Each row comes from the steps of one path. Every step used is in the known rows, and no mark comes twice. Write the path behind each row, first mark first.
(in the rows, 128 means zero)
Known rows:
l/q/t/a/s/n/g/c: [113 122 148 155 120 108 161 131 122  95  99 122 141 128 117 153 135 104
 149 127 101 142 127 112  96 129 138  85  95  61 128 138 127 116 124 125
 135 115 106 121 144 113  67  86 129]
x/b/t/a/s/q/l/w: [143 114 133  71 157 133  98 115 130 105  72 112 158 152 101 163 113 137
 125 106 122  85 166 110 105 142  92 109 109  94 147 131 133 130 125 138
 134 135 109 129 142 161 105  89 109]
j/b/t/a/s/n/g: [136 126 161 140 132 105 157 122 116 156  65 140 160 134 116 184 139 125
 113  91 123 115 130 124 108 131 141 109 116  96 142 168 126 135 151 127
 139 120 102 120 147 128  81 158 140]
q/l: [137 123 106 128 166 136 115 130 126 137 139 128 122 127 133 128 111 112
 120 119 124 110 136 134 130 126 102 138 128  92 133 125 130 134 116 153
 141 119 116 130 133 155 152 117 120]
t/b/s: [120 140 111 135 109 112 100  92 135  57  68 129 121 124 137 127 126 121
 139 128 126 124 139 150 140 138 111 100 117 123 139 178 105 133 147 135
 131 125 131 124 120 121 146 144 135]
n/t/a/x: [131 131 107  87 129 139 132 133 127 179 115 138 125 132 126 156 163 101
 127 115 103 130 150 100 118 133 124  85 118  92 137 113 147 136 122 120
 132 127 103 119 120 104 125 113 129]
t/a/s/n/g: [124 132 168 147 125 112 153 143 110 173 105 147 154 135 131 189 130 121
 119 118 112 136 114 122 110 124 132 116 119 122 135 148 124 134 136 140
 125 120 115 115 146 121  80 127 134]
y/c/e: [121 127 120 172 140 129 123 111 127 186 147 121 132 134 128 135 119 131
 120 120 148 126 119  90 131 129 143 125 123 177 127 100 124 142 146 130
 116 113 135 118 109 141 123 116 139]
h/d: [154 122 134 139 102 125 119 139 124 134 118 117 118 116 117 132 108 115
 132 134 124 115 125 113 120 132 127 109 140 126 135 121 119 115 129 120
 128 133 143 126 118 128 132 151 133]
n/g: [134 133 127 137 145 123 146 146 125 200 105 149 133 126 146 153 135 120
 133 123 121 142 118 135 131 123 127 132 129 118 127 125 131 134 140 143
 140 125 123 129 137 124 111 128 126]
y/c: [133 131 118 151 141 122 127 112 134 127 141 121 109 130 134 131 142 125
 123 122 120 128 128 113 123 135 123 139 123 147 129 116 122 131 143 125
 131 128 128 129 109 135 126 116 136]
x/n/t/a/s/q: [129 130 146 108  76 144 131 121 115 169  94 130 128 134 113 220 124 124
 100 118  80 129 121 104  84 130 136 101 119 121 135 133 129 140 131 104
 107 113 110 120 126  94  90 100 146]
b/e: [132 134 126 127 151 121 123 138 131 107 109 130 150 125 104 120 107 127
 143 131 128 124 127  95 133 125 131 120 127 123 129 133 131 134 133 123
 145 120 132 111 131 121 146 129 133]
s/n/g/c/f: [136 106 168 139 158 105 146 128 125 137 119 124 160 135 118 142 132 116
 170 129 138 142 113  89 117 116 155 138 111  99 123 105 126 116 122 146
 137 123 107 131 137 142 107 111 126]
x/a/s: [117 141 152 134 117 125 152 139 107 107 134 136 134 127 128 158 118 113
 114 123 121 114 114 115 118 136 111 135 131 117 126 143 127 133 117 120
 128 133 127 122 135 113 117 130 145]
a/x/n/g/c: [139 120 103 109 151 119 161 148 126 179 113 139 123 120 136 156 164  85
 171 115 110 162 134 109  95 118 127 115 116  82 127 107 136 134 127 147
 151 117 111 129 131 139 114  62 125]
j/b: [132 121 134 130 116 119 128 104 131 127 109 122 107 123 133 131 135 142
 107 114 128 129 138 112 131 135 136 124 128 132 134 155 124 130 137 123
 132 120 108 135 128 134 127 157 136]
q/t/a/x/n: [135 129  98  92 130 156 138 129 129 158 146 135 125 122  97 145 141  95
 158 111  96 153 155 114  99 126 130  85 109  59 137 102 135 120 126 134
 132 123 104 116 123 126 121  76 130]
v/s/n/t: [136 132 136 167 106 117 150 112 135 124  85 131 141 135 114 156 115  98
 102 118 118 110 129  84 105 127 134 128 124  70 126 156 135 143 119 135
 135 102 110 124 118 129 154 144 136]
n/t/q/l: [144 124  92 150 146 127 125 122 130 135 109 126 125 131 120 131 103 105
 107 110 109 105 152 118 126 130 122 123 124 101 133 124 132 153 125 144
 148 118 104 135 125 112 166 129 113]
s/n/g: [136 126 138 154 142 116 153 150 126 185 113 145 137 133 132 145 129 118
 135 116 129 145 121 118 117 121 142 146 119 112 130 139 130 136 133 152
 139 116 117 126 137 141 109 132 127]
g/c/y: [117 114 112 101 159 116 140 144 133 112  89 112 161 128 127 133 148 120
 121 133 141 132 123 117 119 121 141 116 136 101 127 137 130 118 126 111
 139 116 116 126 144 126 135 125 126]
h/c/y: [121 129 131 122 144 113 135 134 131 184  78 110 152 137 128 117 149 134
 122 125 146 120 119 139 122 126 127 130 146 130 132 137 126 123 138 112
 139 117 111 124 151 122 152 143 118]
a/t/b: [134 139 112 139 125 120 104  90 138 137  56 133  89 131 109 102 122 123
 123 120 123 117 161 146 133 134 125 119 130 120 140 141 124 129 133 132
 135 110 112 130 122 127 117 137 130]
l/q/s/n/g: [111 119 125 198 104 118 154 146 127 140  99 134 132 134 144 143 117 108
 152 113 124 145 113 123 113 132 141 127 115 106 130 127 135 138 138 148
 141 128 133 125 144 117 104 149 134]
f/c/y: [116 129 121 113 164 131 122 144 141 135  84 116 145 134 135 115 149 106
 109 120 139 117 116 138 129 125 136 104 140 104 134 130 125 124 130 109
 137 122 117 117 133 121 154 133 123]
v/t: [151 123 109 144 139 125 138 114 128 139  90 121 143 133 105 175 125 120
 103 133 110 110 135 120 120 131 118 129 129 103 133 128 129 140 130 119
 155 119 125 126 120 132 124 157 124]
x/n: [137 124 127 129 117 140 140 128 127 152 148 132 125 121 108 150 120 111
 144 121 112 142 128 125 104 122 136 130 126 130 131 119 125 129 138 131
 128 119 129 128 118 136 131 109 131]
s/n: [131 120 139 150 128 121 134 131 130 111 139 123 133 137 111 120 119 128
 128 121 136 129 128 112 111 126 145 146 117 126 133 142 126 133 120 137
 126 116 125 124 128 149 127 129 128]
x/n/g: [141 130 125 136 131 133 158 145 125 216 124 152 129 120 127 175 131 105
 144 116 109 157 120 134 109 117 135 136 125 115 127 117 128 135 150 146
 138 117 124 129 129 131 113 114 126]
p/f: [119 129 130 133 144 121 121 131 125 148  82 111 117 122 105 121 120 136
 116 118 138 133 112 127 117 128 127 141 132 120 126 104 131 128 118 119
 132 133 116 122 130 145 109 138 129]
q/x/a/t: [124 148 118 123 147 141 118 141 133 108 118 149 100 132 105  94 115 111
 134 112 116 119 151 111 119 132 132 150 125  68 129  88 145 137 106 126
 145 127 104 123 143 136 107 111 136]
t/a: [119 132 149 115 134 134 119 137 124 142 139 129 125 129 132 155 138 138
 133 134 106 130 128 106 129 128 129  94 119 127 132 122 124 118 137 118
 114 136 118 123 134 110  95 136 127]
n/g/c/e: [120 120 125 145 151 114 147 145 125 212 112 134 152 127 143 144 127 119
 149 130 149 142 112  97 128 116 145 105 122 133 119 108 131 136 135 138
 124 106 121 123 136 135 102 102 129]
v/x/b/t/a: [126 120 151  91 162 135 104 124 131 102  81 131 145 134 104 180 138 133
 140  88 123 106 166 128 122 137 141  92 104  89 140 110 125 110 155 129
 134 147 117 119 134 148  99 151 112]
c/e: [115 123 130 148 127 135 126 125 125 189 136 128 145 133 123 133 107 135
 128 126 154 126 121 105 137 123 149 117 129 161 126 110 129 140 133 132
 111 112 134 118 127 134 127 128 130]
s/q/x/b: [121 117 134  80 145 136  74 117 140 156 120 130 105 136 127 107 138 141
 127 106 125 150 172 123 114 129 147 141  99 106 129 102 125 132 117 123
 125 124 123 124 135 164  98  96 122]
a/x/n/t: [148 125  89 101 106 145 158 123 131 192 126 140 125 125 103 162 142  81
 132 105 107 138 147 116  95 125 128 120 123  96 132 116 148 145 126 127
 142 106 113 125 101 127 157  96 135]
b/s/q/t: [127 143  91 121 105 140 113 111 143  48  80 122 125 131 111 110 111 130
 125 120 117 124 132 147 116 138 129 101 113  37 132 142 124 132 116 127
 131 124 107 122 134 110 127  98 143]
t/q/s/n/g/c: [124 117 113 186 132  91 155 157 129 100  81 123 138 131 154 129 138 111
 163 118 118 147 121 111 105 127 146 115 115  99 125 133 130 140 133 141
 145 120 112 129 148 116 103 113 128]
c/y: [118 122 118 112 145 130 135 138 131 147  94 124 162 130 122 140 132 128
 104 127 143 129 125 131 129 123 144 128 143 120 132 135 129 125 131 117
 135 122 123 121 144 118 144 157 128]
n/t/q: [136 130 110 156 104 118 135 119 130 125  97 125 130 133 114 131 122 123
 112 117 113 122 147 113 124 131 150 116 123 139 127 129 131 150 135 117
 132 126 114 132 119  83 145 142 122]

Which path is each row?
[124 151 125 169 129 128 132 136 126  75  95 130  89 136  95  95  96 126
 131 110 112 106 154  89 123 137 155 138 130 103 132 107 129 149 120 131
 146 149 107 130 142  87 123 139 121] -> x/a/t/q
[135 115 135  95 103 143 105 105 122 135  93 129 143 126  97 194 139 137
 125  88  95 133 158 114  82 132 148  99 104 108 142 117 123 136 136  97
 119 121 102 119 142 139  83 103 145] -> j/b/t/a/s/q/x/n
[110 130 133 137 114 147 123 118 133  94 135 118 120 126 101 125 119 126
 145 131 100 133 144 118 127 137 139  72 101  77 132 112 126 107 131 112
 119 137 114 122 134  95  92 125 124] -> l/q/t/a
[138 119 108 125 152 148 103 132 129 145 116 121 108 135 136 142 108 133
 112 115 119 113 135 111 117 129 115 141 123  91 134 112 128 144 108 152
 132 123 110 132 139 143 133 105 118] -> s/q/l
[121 130 148  71 140 129  88 122 133 156  77 139 145 135  99 153 119 127
 118 108 100 132 162  88 111 129 139 101 101  96 133 126 134 139 130  97
 134 105 114 100 133 124 102  99 141] -> n/t/a/s/q/x/b/e
[141 125 105  84 141 150 136 129 125 155 129 132 142 127  91 166 149  99
 165  97 108 123 159 112  96 128 135  89 113  84 141 100 134 129 139 126
 136 138 118 117 126 130 124 101 127] -> b/t/a/x/n
[128 127 123 175 110 112 115 111 134  85  84 130 147 134 116 135 122 116
 122 107 108 133 168  83 109 127 155 124 105  96 125 114 128 158 111 128
 139 116 107 120 138 125 144 122 122] -> v/s/n/t/q/x
[151 122  83 111 115 128  98 101 147  83  48 120 133 144 121 155 106 123
 122 126 119 106 155 112 120 144  79 116 114 106 147 155 131 147 125 150
 136 109 103 139 119 146 154  98 119] -> n/t/b/s/q/l/w
[134 124 119 131 155 114 112 106 135  94  85 115 138 136  90  97 124 129
 140  90 137  97 181 132 125 134 160 115 111 115 134 129 117 139 148 121
 144 150 128 130 130 119 131 150 107] -> x/b/t/q
[134 118 115 114 123 143 119 128 130 150 155 140 134 119 109 145 130 113
 153 116 108 160 148 135 102 119 137 135 112 126 128  97 128 133 129 126
 127 115 126 122 127 159 121  85 129] -> q/x/n
[145 119 125  95 112 137 120 128 126 125  89 123 151 148 120 193 111 132
 103 128 101 102 138  96 104 139  85 109 119 114 141 131 145 140 114 136
 124 116  96 131 134 132 116  83 119] -> n/t/a/s/q/l/w
[128 143 119 160 117 119 118 114 128  72  71 125 100 137  95  94 104 135
 120 113 113 108 160 116 125 132 157 125 133 123 137 113 128 148 121 133
 144 142 111 129 141  92 124 127 116] -> a/t/q
[105 141 132  71 142 126  97 110 132  77  99 135 108 131 127 115 147 105
 144 109 116 126 164 120 127 138 120  88 107  67 147 147 119 132 133 140
 141 148 122 111 125 129 127 115 127] -> t/a/x/b/s
[128 131 135 108 122 135 132 132 131 172 120 135 133 130 124 168 139 118
 114 130  98 122 130 105 123 129 129  90 120 111 130 129 139 125 142 107
 118 117 107 125 118  98 109 139 134] -> n/t/a
[120 137 110 155 119 120 125 142 132  37 120 140 131 133 111 116 113 107
 143 108 111 131 151  87 111 137 152 136  98  86 129 126 127 158 121 124
 140 130 106 120 132 115 141 132 136] -> b/s/n/t/q/x/a
[134 117 101 206 112 108 141 131 128  72  77 108 146 144 114 141 108 119
 122 116 110 119 134 105 105 136 145 125 121 108 137 135 128 154 131 132
 153 123 125 122 136 117 128 168 130] -> v/t/q/s/n
[129 131 129 120 115 114 133 107 144  90  92 133 129 137  99 115 118  96
 115 109 127 116 141 124 107 133 137 134 110  75 139 183 130 141 137 131
 142 103 118 121 103 141 147 138 137] -> x/b/s/n/t
[145 119 109 131 133 108 115 107 146  29  79 117 144 149  93 104  92 111
 131 112 128 105 175  96 113 140 110 132 106  98 148 166 129 152 127 163
 154 122 105 134 119 157 168 110  99] -> x/b/s/n/t/q/l/w
[122 124 103 165 105 131 110  80 143 105  90 116 103 122 105  95 117 117
 145 125 123 139 162 149 135 139 129  95  99 102 132 139 114 114 134 123
 126 113 123 129 118 116 122 133 126] -> l/q/t/b
[137 129 123  85 191 125 113 123 134 159  80 128 134 134  85 150 129 107
 136 114 110 118 173  68 123 130 129  93 108  69 144 121 132 138 136 123
 170 124 121 100 123 135 127 132 118] -> v/t/a/x/b/e
[134 119  95 164  99 112 129 106 142 151  76 128 128 134 132 134 128 101
 122 115 123 131 138 139 117 136 123 116 118 120 135 173 133 133 147 124
 129  85 115 128 106 127 139 162 152] -> q/s/n/t/b
[125 145 121 119 136 149 107 142 133 109 101 143  89 138 104 105 112 128
 126 109 109 118 151  92 109 135 144 153 119  70 131  79 144 144  99 123
 137 130  99 127 148 129  96 102 139] -> s/q/x/a/t
[125 129 134 139 126 114 126 110 114  64  97 131 148 127 106 143 127 127
 121  86 124 106 160 119 115 143 137 123 112 108 132 133 123 149 125 103
 142 141 107 123 149 117 118 145 143] -> j/b/t/q/x/a/s
[122 130  84 175  87 116 139 135 132  97  83 125 139 131 143 130 120 109
 127 114 108 126 131 135 122 137 133 103 132 118 127 131 140 147 143 116
 137 124 121 130 128  76 144 155 142] -> n/t/q/s
[146 119 118 120 138 119 131  98 136 110  82 118 142 127 101 128 137 134
 121  92 142  96 150 136 125 137 137 112 125  98 137 152 130 129 147 111
 144 129 109 134 127 136 133 170 134] -> j/b/t
[127 132  93  84 132 153 113 132 132 147 111 127 115 136 117 131 149 124
 136 112 105 138 156 102 113 137 131  80 105  47 136  99 138 127 103 128
 127 134  97 116 139 110 104  79 130] -> s/q/t/a/x
[143 118 115 152 110 114 128 101 141 164  84 129 124 134 114 132 129 111
 117 117 127 128 148 123 117 131 134 125 112 136 135 170 125 134 142 126
 124  87 113 130 101 139 139 151 137] -> s/n/t/b
[135 130  96 121 117 148 120 120 141 118 108 121 121 133 110 106 117 137
 117 119 121 133 137 136 113 133 137 116 114  57 127 121 131 124 112 122
 127 115 106 128 134 118 113  99 136] -> s/q/t
[119 144 128  92 166 138  96 116 141 128  61 127 117 134  99 122 116 112
 141 104 109 128 177  55 118 132 136  77 101   4 136 122 128 130 114 133
 152 125 102  98 142 122 127  99 127] -> v/s/q/t/a/x/b/e
[120 127 155 144 124 121 138 142 115  86 151 137 148 134 113 142 118 114
 124 112 127 130 128 103 100 132 133 155 111 111 129 132 128 139 105 127
 129 119 121 114 140 155 112 110 146] -> q/x/a/s/n
[133 130  99 148 146  94 139 115 145  81  63 131 136 125 128 114 137  96
 162 124 123 146 136 145 114 128 124  98  98  44 132 176 116 123 137 145
 149  94  99 127 128 143 111  99 137] -> q/t/b/s/n/g/c
[122 132 129 122  91 125 104  98 134  56  63 118  97 132 133 140 125 153
 106 112 117 124 128 103 119 143 138 114 119 104 142 162 115 146 129 126
 130 134 105 130 136 115 126 139 142] -> j/b/s/q
[132 123  98 138 116 122 109 120 135 117 108 134 142 130 118 124 134 126
 127 112 110 142 167 120 122 129 151 119 109 133 124  99 135 150 124 113
 133 122 113 126 130 111 132 113 123] -> n/t/q/x
[122 140 105  99 121 138 101 100 148  64  78 121 111 134 106  90 112 123
 122 109 121 127 151 147 116 139 130 108 103  28 134 149 119 127 122 129
 137 123 111 122 127 127 121 103 137] -> x/b/s/q/t
[135 129  96  88 119 165 127 133 131 166 129 129 112 129  98 155 138 111
 150 107  91 153 154  99  89 130 142  88 104  56 139  94 133 129 117 130
 124 124  98 117 129 121 108  67 133] -> s/q/t/a/x/n
[125 140 129 111 170 116  82 114 143  90  72 137 118 133  77  64  96 127
 145 101 121 128 192  98 128 125 159 125 110  99 137 106 131 146 127 124
 162 122 118 107 140 134 128 107 119] -> a/t/q/x/b/e
[113 130 129 149 145 136 113 130 133 171 129 122 133 134 138 106 125 115
 134 123 152 115 113 111 137 125 141  92 124 146 129 103 125 137 132 122
 113 114 129 114 115 136 141 103 125] -> f/c/e
[129 129 139 130 142 102 161 143 123 123 102 131 154 129 123 158 143 106
 140 126 107 142 118 125  96 124 127  92 105  50 128 148 128 116 123 129
 136 104  97 119 144 127  73  81 139] -> q/t/a/s/n/g/c
[130 121  99 159  98 120 154 136 137 126 109 128 147 137 126 133 121  98
 117 114 120 125 117 129 104 132 130 128 127  93 130 152 150 138 133 122
 134  96 118 125 115 121 141 148 152] -> q/s/n/t
[120 152 114 136 107 134  95 109 137  61  35 131  77 137 115 120 107 131
 126 115 112 107 142 105 120 145 130 123 118  82 143 146 114 147 125 133
 132 131 107 127 133 104 115 135 142] -> x/a/t/b/s/q
[131 122 116 170 148 103 143 140 136 142  64 133 154 141 123 117 122 108
 151  82 138 123 151 143 111 130 156 125 112  82 134 140 130 143 156 145
 154 130 124 124 143 127 112 158 125] -> x/b/t/q/s/n/g
[115 129 108 154 103 142 132 106 139  77 124 118 120 124  94  91 107 117
 142 125 121 131 145 140 124 138 136 103 108  73 126 118 129 118 120 120
 133 129 125 127 127 110 121 116 126] -> l/q/t
[149 122  84 115 109 134 132  96 136 208  91 138 111 124 112 158 147  85
 136 108 113 144 164 127 109 130 122 108 115 120 137 141 131 140 141 129
 133  94 111 128  95 131 153 113 135] -> a/x/n/t/b
[135 136 100 131  93 120 121  87 140 105  67 136 122 120 112 157 121  92
 132 121 108 129 139 152 116 133 113 100 116 109 141 182 114 139 158 125
 134 102 120 127  96 118 155 136 142] -> x/n/t/b/s
[118 121 141 158  85 129 152 124 122  92 131 135 140 133  96 147 111  93
 119 110 110 122 137  93  92 137 142 140 101 102 127 128 141 146 109 110
 131 110 121 119 121 124 118 123 145] -> l/q/x/a/s/n/t
